Each row was made from one small tree. Brackets hold a mark, then the marks that hang from it, in the order of their numbers. Every link used is in the known rows. Write each row's tree.
In the rows, 128 means zero.
Known rows
(Z603 Z282 Z487): [116 124 138 132  85 100 156 125 129 143 122 128 130 139 139 127 133 112
 139 124 122 137 120 126 134 136 146 136 146 123 138 137 107 111 153 146
 127 133 129 110 116 153 105 132 129 125 141 133 126 125 123]
(Z521 (Z810 Z282 Z424 Z502)): [125 110 139 124 148 105 148 125 136 133 122 120 133 126 137 130 115 107
 132 122  70 131 122 130 133 142 140 100 133 146 111 135 133 105 121 124
 128 148 136 110 114 126 119 115 142 128 141 146 134 146 136]
(Z818 (Z754 Z199)): [122 128 132 141 127 101 142 128 130 135 113 104 113 131 128 134 146 123
 130 122  97 137 128 136 127 114 146  72 121 153 142 130 116 118 138 129
 117 137 137 114 102 125 130 146 131 118 132 149 131 121 140]
(Z282 Z977): [114 121 134 141 154 112 135 132 133 135 117 132 130 109 135 126 133 128
 135 123 118 137 123 119 132 144 140 124 125 117 123 137 123 120 128 126
 125 140 131 115 106 118 124 140 131 126 140 131 128 139 122]
(Z282 (Z977 Z754)): [110 122 140 136 167 115 134 129 133 136 109 130 135 108 142 120 121 131
 137 123  76 138 120 117 131 154 140 103 114 130 121 134 121 123 129 115
 130 136 127 116 106 129 127 152 134 129 143 126 129 132 117]
(Z521 (Z810 Z282 Z424)): [122 116 137 132 138 110 143 126 132 131 121 124 127 121 144 128 125 108
 130 120  79 130 122 129 136 122 139  98 134 139 123 138 132 105 126 144
 133 148 135 109 130 111 116 122 140 124 140 137 130 137 128]
(Z754 Z977): [124 116 131 147 114 110 134 126 129 133 127 120 106 121 135 121 142 122
 134 130 108 142 123 128 129 117 147 116 124 124 135 134 111 124 132 110
 120 122 127 116 125 154 127 137 139 117 142 140 125 139 122]
(Z521 (Z810 Z282 Z502)): [126 111 135 126 141 106 144 120 141 128 120 126 140 137 146 127 114 117
 132 121  97 135 124 128 134 140 142 116 126 137 125 136 134 103 128 146
 125 142 133 117 120 123 112 123 137 125 146 149 134 135 136]
(Z502 (Z810 (Z282 Z977))): [120 122 130 123 165 115 139 131 133 127 118 145 120 119 147 121 130 122
 138 124 104 139 126 130 132 155 129 104 129 100 131 147 131 122 121 146
 131 154 127 111 116 114 119 128 124 128 150 136 139 139 123]
(Z487 Z101 (Z603 Z282)): [127 122 130 127 116  98 151 134 132 140 107 128 141 149 145 121 140 119
 132 133 112 141 117 133 125 108 142 106 136 143 121 138  96 122 129 173
 136 128 133 116 136 176 112 125 129 136 148 108 142 124 128]
(Z818 (Z754 Z969 Z977)): [129 130 126 137 102  97 139 127 128 131 107 114  95 125 132 112 143 115
 136 129 110 144 127 135 129  99 155 106 113 132 144 129 111 116 129 108
 119 116 136 120 138 172 134 146 139 110 139 161 124 147 129]
(Z818 (Z754 Z199 Z810 Z977)): [122 129 125 147 102  91 144 122 127 131 120  93  88 131 127 127 140 122
 134 132  60 150 127 135 124  87 152  57 120 152 137 126 106 107 137 115
 110 119 133 116 104 131 133 148 137 106 124 166 116 135 142]
(Z754 Z199 (Z810 Z424 Z502) Z818): [123 104 135 120 110  95 153 129 128 148 124  88 117 117 119 134 123 117
 131 136  16 144 132 133 126 113 141  50 130 166 113 126 112 109 129  73
 111 138 140 106 101 131 138 132 142 116 129 153 137 149 144]
(Z977 (Z754 Z810 (Z969 (Z487 Z603)))): [127 137 143 119 129 110 144 119 130 144 111 108 115 136 141 103 113 137
 139 122  59 152 136 120 132 107 150  87 116 178 144 129 107 110 116 124
 134 118 150 128 137 151 130 153 135 126 134 122 112 153 131]
(Z810 (Z282 Z977) Z424 Z502): [121 113 136 128 170 104 146 128 133 137 119 129 124 110 131 128 122 112
 135 125  86 130 124 127 131 181 137 110 130 119 105 136 130 125 120 106
 126 149 131 106 100 141 125 120 136 132 144 145 146 163 133]
(Z754 Z199 Z818 Z969 Z977): [129 104 128 120  82  99 133 121 123 139 107 106 103 114 134 115 136 115
 135 138  60 149 132 129 130  86 150  75 117 139 150 127 104 122 135  87
 111 132 130 111 149 171 137 126 142 104 143 146 131 140 131]
(Z810 Z521 Z754): [127 122 129 122 120  98 143 133 133 135 105 118 110 133 124 129 125 116
 134 119 126 133 124 133 131 148 141 132 143 134 149 144 115 130 134 117
 134 136 132 118  92 126 134 126 143 132 133 139 151 150 125]
(Z810 (Z282 Z977) Z424 Z502 Z521): [128 106 136 129 172  98 139 134 134 138 106 130 123 114 130 126 109 106
 135 124  80 129 121 126 131 192 134 121 134 124 114 140 124 128 117  85
 131 153 129 106  84 150 131 110 139 137 135 147 151 176 136]
(Z487 Z101 (Z603 (Z282 (Z810 Z754)))): [131 130 124 114 123  94 157 125 134 137 102 124 132 149 132 125 141 131
 136 126 125 139 112 134 129 116 147 116 133 149 115 139  96 121 131 169
 139 132 138 118 134 147 118 116 135 133 151 117 147 121 131]
(Z810 Z424 Z521 Z754): [125 120 134 120 125  96 146 139 128 139 106 111 102 120 118 136 127 106
 132 120  97 128 119 139 132 150 138 117 146 143 137 143 114 129 125  95
 139 142 133 110  91 126 142 119 150 135 129 132 150 162 126]
(Z784 (Z282 (Z810 Z502))): [131 116 131 146 173 106 135 112 144 135 120 119 120 115 120 146 126 148
 133 119 142 137 129 123 126 150 143 125 112 131  96 131 125 116 128 106
 119 139 149 121 120 119 131 139 141 116 140 150 142 134 132]
(Z969 (Z487 Z603) Z754): [125 134 140 135 160 108 138 126 125 137 110 110 140 125 133 120 126 138
 131 123 144 136 132 125 134 110 146 119 108 169 157 137 114 123 106 132
 123 133 146 126 123 132 130 136 134 130 141 113 129 141 132]
(Z282 Z784 (Z977 Z754)): [106 116 142 130 182 104 138 134 136 138 117 128 124 120 151 125 124 126
 140 121  74 139 120 118 125 155 140 103 111 128 116 142 114 129 127 133
 133 134 130 122 118 125 127 147 142 135 145 119 127 131 114]
(Z977 (Z754 (Z810 Z282 Z521) Z969)): [134 123 128 117 125 102 145 117 136 144 105 115 117 137 142  99 101 121
 140 118  49 145 134 120 131 133 144  95 129 148 147 132 109 113 133 118
 137 127 139 121 129 140 127 143 134 126 135 146 129 158 128]
(Z487 Z603): [128 126 139 139 109 114 140 130 133 139 126 119 136 133 145 126 139 129
 128 128 141 137 122 129 129 130 144  98 121 150 134 135 117 120 124 142
 132 129 139 118 127 143 122 128 137 132 139 118 144 139 126]
(Z603 (Z282 Z977) Z487): [106 124 138 130 110  96 152 128 128 140 118 137 129 125 137 127 128 118
 142 127 120 139 118 121 136 149 145 142 143 107 127 138 115 112 146 141
 128 140 124 108 104 145 104 136 127 126 139 129 124 130 123]
(Z818 (Z754 Z199 Z969 Z977)): [127 127 128 132 101  93 140 123 128 132 106 105  90 129 129 117 147 115
 135 130  83 145 131 135 127  91 154  76 115 150 149 125 107 118 129 112
 114 127 134 116 125 161 139 138 139 106 133 162 119 136 140]
(Z487 Z101 Z603): [126 120 130 136 136 109 144 135 132 138 109 123 142 146 144 122 142 127
 127 134 128 141 122 133 127 115 141 101 123 151 119 128 110 121 122 161
 132 125 136 119 146 171 119 131 138 133 145 111 142 128 126]
(Z969 Z487 (Z754 Z810 Z818)): [120 122 129 128 156 100 143 125 122 140 115  98 129 115 122 125 112 141
 136 124  80 144 142 121 138  84 148 113 114 151 158 134 115 108 120 103
 108 127 146 124 131 110 129 153 133 115 140 140 120 146 131]
(Z784 (Z282 (Z977 (Z754 Z810)))): [113 123 132 155 182 107 134 114 134 131 113 121 118 100 136 138 115 140
 134 124  88 143 127 117 122 139 138  93 116 120 106 131 130 113 130 121
 124 136 137 118 118 114 125 163 139 118 135 139 123 138 117]
(Z818 (Z754 Z199 Z977)): [122 126 129 146 114  98 139 122 124 129 113 101  95 130 129 131 148 117
 131 129  80 141 123 136 124  99 152  69 117 143 139 130 107 122 134 111
 110 124 130 112 110 146 134 145 138 110 134 155 127 127 136]
(Z754 Z199 Z818): [122 106 134 130 114 107 138 126 126 142 116 106 133 118 135 133 137 123
 130 129  68 141 130 129 130 111 141  70 123 140 145 133 112 123 138 105
 114 140 131 108 124 129 126 137 135 116 141 137 145 123 131]
(Z521 Z810): [117 115 136 136 133 115 137 131 135 133 121 123 135 123 143 128 126 122
 131 123 103 137 122 125 136 108 145 108 127 143 128 135 125 105 126 141
 128 138 134 121 124 113 118 138 138 122 138 132 122 123 125]
(Z282 Z784 (Z810 (Z754 Z969)) Z977): [118 123 126 104 166  92 148 126 141 136 110 129  92 120 123 125 132 141
 147 119 140 138 124 120 134 150 149 148 116 127 108 143 115 128 125 137
 133 140 144 126 128 105 135 128 148 125 146 140 128 142 124]

Write each row's tree
[124 126 134 128 138  99 144 125 121 141 115  95 135 123 133 121 118 140
 133 131  87 146 134 124 136  80 149  98 110 166 159 131 114 112 110 115
 115 126 149 125 133 134 125 144 135 121 139 129 130 150 134]  (Z969 (Z487 Z603) (Z754 Z810 Z818))
[113 120 126 117 157  92 152 123 132 124 117 132 105 135 139 128 128 116
 140 117 125 132 124 126 130 161 138 135 130 104 134 151 130 134 133 165
 129 140 129 114 119 118 121 118 143 132 152 143 145 147 119]  (Z810 (Z282 Z784 Z977) Z754)
[116 115 132 122 147  92 152 139 134 140 107 135 134 141 149 122 138 120
 137 136 106 141 112 128 123 123 143 112 126 132 107 144  96 125 120 185
 135 132 130 118 139 168 111 122 136 140 150 103 138 123 126]  (Z487 Z101 (Z603 (Z282 Z784 Z977)))
[135 119 133 111 151  95 149 130 139 143 107 109 105 121 103 136 123 123
 138 118 101 130 120 133 134 169 144 128 135 158 110 138 111 129 122  73
 136 144 142 115  85 121 145 115 151 132 132 149 153 162 138]  (Z282 (Z810 Z424 Z502 Z521 Z754))
[123 116 132 135 165 104 132 120 133 134 101 134 132 124 151 114 109 115
 137 117  66 136 121 119 133 180 137 111 131 111 139 143 120 131 131 117
 137 143 122 113 106 145 120 133 130 135 143 133 144 147 124]  (Z810 (Z282 (Z977 Z754)) Z521)
[126 131 147 110 131 110 135 121 127 143 104 105 124 132 144 111 123 132
 135 120  56 144 139 122 130 122 148  66 108 187 151 130 104 127 117 123
 132 131 142 121 129 158 136 146 133 127 137 109 122 133 137]  (Z977 (Z754 Z199 (Z969 (Z487 Z603))))
[114 121 128 126 111  95 162 131 130 144 110 132 131 150 138 123 133 114
 137 128 107 141 123 131 133 123 143 135 148 124 122 133 102 113 151 165
 127 127 126 111 131 170 103 136 129 126 145 123 127 117 123]  (Z603 Z282 (Z487 Z101))
[116 111 134 120 106 100 144 131 119 125 111 107 106 106 130 133 129 107
 132 132  52 138 112 140 138  93 147  95 129 138 126 140 124 114 125  96
 127 135 126 106 128 128 131 125 157 114 142 148 135 145 120]  (Z521 (Z810 Z424 (Z754 Z818 Z977)))
[131 114 132 134 118  97 149 124 129 145 118 104 104 132 128 126 115 108
 130 124  33 137 135 128 127 134 138  65 147 155 139 134 108 114 131 116
 129 142 135 107  98 114 128 118 137 126 119 146 134 154 142]  (Z754 Z199 (Z810 Z282 Z424 Z521))
[127 117 127 120  98 101 139 124 120 137 116 102  87 118 131 103 119 131
 141 134  50 158 140 122 139  70 158 104 121 130 156 130 105 106 125  80
 111 109 141 121 163 172 133 146 136 104 139 161 111 166 129]  (Z754 Z810 Z818 (Z969 Z487) Z977)
[131 130 129 122 126 106 147 118 131 139 122 117 102 143 131 103 112 131
 141 117  91 147 151 120 137 106 149 120 133 136 154 134 120 104 125 141
 123 122 150 125 145 135 123 140 122 119 139 149 115 165 137]  (Z754 (Z810 Z282) (Z969 Z487))
[129 119 129 102 141  92 148 135 137 126 112 133  91 147 145 125 121 108
 140 120 111 136 126 144 127 158 133 113 134 120 146 160 116 134 122 153
 137 148 129 117 114 116 126 113 142 139 146 143 156 147 123]  (Z502 (Z810 (Z282 Z784) Z521 Z754))
[114 114 133 135 167 101 142 126 137 132 125 136 118 129 149 125 128 121
 138 120 111 135 126 120 129 154 139 126 125 101 125 146 125 128 130 159
 126 138 131 117 128 119 116 126 135 133 151 138 136 139 121]  (Z810 (Z282 Z784 Z977))
[134 112 128 109 130  83 152 120 136 130  99 113 113 149 124 131 111 108
 135 120  95 131 133 136 127 178 136 104 136 146 149 142 116 133 133 120
 126 147 129 111  78 139 134 108 142 132 136 155 164 152 146]  (Z810 Z282 Z502 Z521 (Z754 Z199))
[125 113 127 140 157 104 132 125 133 134 109 136 129 123 145 120 116 116
 134 120 114 134 125 120 134 172 138 129 139 103 141 142 122 127 129 125
 131 144 126 113 109 136 119 121 131 134 141 142 150 154 128]  (Z810 (Z282 Z977) Z521)
[113 122 136 113 182  97 153 132 136 138 119 123  95 108 116 141 136 133
 143 118 109 131 114 125 135 162 144 128 121 135  88 145 117 132 118 114
 135 145 140 116 115  86 139 124 152 130 142 134 134 146 121]  (Z282 Z784 (Z810 Z424 Z754) Z977)
[109 115 132 122 121  84 166 134 134 147 118 131 121 156 144 127 134 109
 141 129 113 141 123 131 129 124 144 136 139 121 116 138  96 118 148 178
 128 126 129 115 145 170 105 132 138 133 147 123 124 112 120]  (Z603 (Z282 Z784) (Z487 Z101))
[125 134 133 104 124 102 147 128 128 133 106 118  97 131 118 118 125 129
 138 115 137 137 139 130 135 119 149 140 131 140 154 141 119 123 121 128
 129 130 144 123 121 137 139 138 137 123 142 136 127 160 126]  (Z810 (Z754 (Z969 Z487)))
[126 124 142 116 140 104 153 128 137 149 112 104 117 119 123 109 111 123
 140 126  32 144 133 126 126 129 143  82 121 178 112 127 112 108 124  84
 130 127 146 119 111 149 141 144 142 124 132 139 116 165 131]  (Z977 (Z754 (Z810 Z424 Z502) Z969))
[124 110 122 117  98  90 146 107 118 123 112 107  98 135 136 127 133 112
 135 129  74 141 125 137 132 118 142  76 125 110 158 141 119 131 146 118
 115 134 122 103 130 141 128 117 143 110 151 159 156 137 129]  (Z810 Z282 (Z754 Z199 Z818 Z977))
[125 128 138 128 126 107 140 128 135 142 116 133 134 121 138 124 139 137
 138 126 126 138 110 118 135 142 149 118 133 137 118 140 105 121 125 140
 135 142 139 115 113 130 114 120 129 132 143 118 138 131 131]  (Z487 (Z603 (Z282 Z810 Z977)))
[123 101 132 133  99 103 135 124 121 136 117 103 112 113 139 127 140 120
 130 138  53 146 126 131 128 102 147  64 121 132 147 132 106 128 139  88
 109 129 124 106 130 153 128 132 141 109 144 143 139 127 131]  (Z754 Z199 Z818 Z977)
[129 136 133 120 137  91 152 126 134 138 113 102 100 141 117 115 122 130
 140 122  87 148 141 131 133 101 156 111 120 157 140 126 118 100 118 109
 115 118 154 127 114 157 137 155 131 117 128 168 111 164 147]  (Z818 (Z754 (Z810 Z502) (Z969 Z487)))
[126 128 127 109 133 104 149 125 130 123 115 133 102 138 136 125 133 119
 137 121 118 136 128 141 130 142 131 107 136 116 148 152 131 123 129 155
 132 148 131 111 114 111 122 123 133 125 152 145 147 142 122]  (Z502 (Z810 Z282 Z754))
[131 108 125  97  97  87 145 128 127 138  88 104 106 125 122 124 120 114
 136 126  85 140 132 134 130 123 145  93 137 145 162 137 109 130 136  94
 127 145 133 111 108 142 140 122 146 120 137 145 154 151 134]  (Z810 Z521 (Z754 Z199 Z818 Z969))
[132 124 132 117 145 100 145 131 134 144 109 111 103 117 110 136 129 126
 137 114 108 129 118 132 138 153 147 125 139 150 119 141 110 127 125  86
 140 144 141 114 104 107 142 118 149 129 131 141 152 154 128]  (Z282 (Z810 Z424 Z521 Z754))
[117 115 134 125 119 105 145 120 127 144 114  95 130 125 139 125 120 128
 134 128   4 148 130 124 128 106 141  43 120 161 135 127 107 113 144 100
 119 129 134 113 119 119 126 155 137 116 136 137 131 124 129]  (Z977 (Z754 Z199 Z810 Z818))
[128 130 124 133  96  89 147 121 128 134 112  97  78 132 122 115 138 122
 137 132  66 152 135 133 126  76 156  64 122 157 144 121 104 104 131 116
 111 118 139 118 123 149 138 149 138 103 126 172 110 147 143]  (Z818 (Z754 Z199 Z810 Z969 Z977))
[137 113 126 134 131  96 149 122 141 139 125 115 116 147 138 116 106 119
 136 124  84 142 133 126 128 154 139 114 140 139 134 135 116 110 130 113
 123 131 139 119  98 139 122 126 134 131 131 160 143 165 140]  (Z754 (Z810 Z282 Z502 Z521))
[118 124 134 123 149 100 147 134 130 139  94 132 148 134 151 115 129 122
 135 134  76 142 109 125 125 130 140  97 128 137 114 137 100 126 124 159
 139 133 126 115 129 174 114 133 130 138 150 101 138 121 123]  (Z487 Z101 (Z603 (Z282 (Z977 Z754))))
[126 134 126 129 105  92 153 124 134 138 110  99 105 134 121 122 137 122
 135 125  84 146 139 131 125  83 153  71 129 166 143 122 113 102 132 130
 117 128 146 120 112 131 132 151 132 111 125 161 114 140 146]  (Z818 (Z754 Z199 Z810 Z969))
[122 110 125 138 128  97 136 124 122 133 108 107 128 103 133 119 130 125
 133 134  93 141 123 129 132  89 146 112 106 129 150 133 112 125 129  91
 109 132 130 115 140 144 129 136 145 109 149 146 138 136 121]  (Z969 (Z754 Z818 Z977))
[125 117 129 137 173 110 129 128 141 142 109 132 125 109 125 126 126 139
 139 119 115 137 118 114 139 162 147 138 124 126 113 136 114 123 125  97
 132 146 135 120 105 107 130 133 133 129 133 135 135 141 130]  (Z282 (Z810 Z521) Z977)
[101 114 130 123 147  83 164 134 132 141 112 142 121 143 145 127 133 113
 143 132 104 142 118 124 130 140 143 142 141 106 104 140 100 118 141 180
 129 132 125 115 134 166 104 133 136 131 146 124 120 118 121]  (Z603 (Z282 Z784 Z977) (Z487 Z101))
[118 111 139 120 128 108 135 122 127 142 109 100 138 121 143 127 126 124
 132 125  20 142 126 124 130 120 140  53 114 151 139 130 111 128 143 101
 119 138 129 109 124 128 130 151 136 122 144 126 143 119 125]  (Z977 (Z754 Z199 Z818))
[120 117 133 126 122 109 143 123 129 144 120 104 130 124 142 118 119 129
 135 125  30 149 126 123 132 112 142  75 119 145 138 129 113 111 145  97
 124 121 135 117 136 129 126 161 139 120 142 141 131 137 120]  (Z977 (Z754 Z810 Z818))
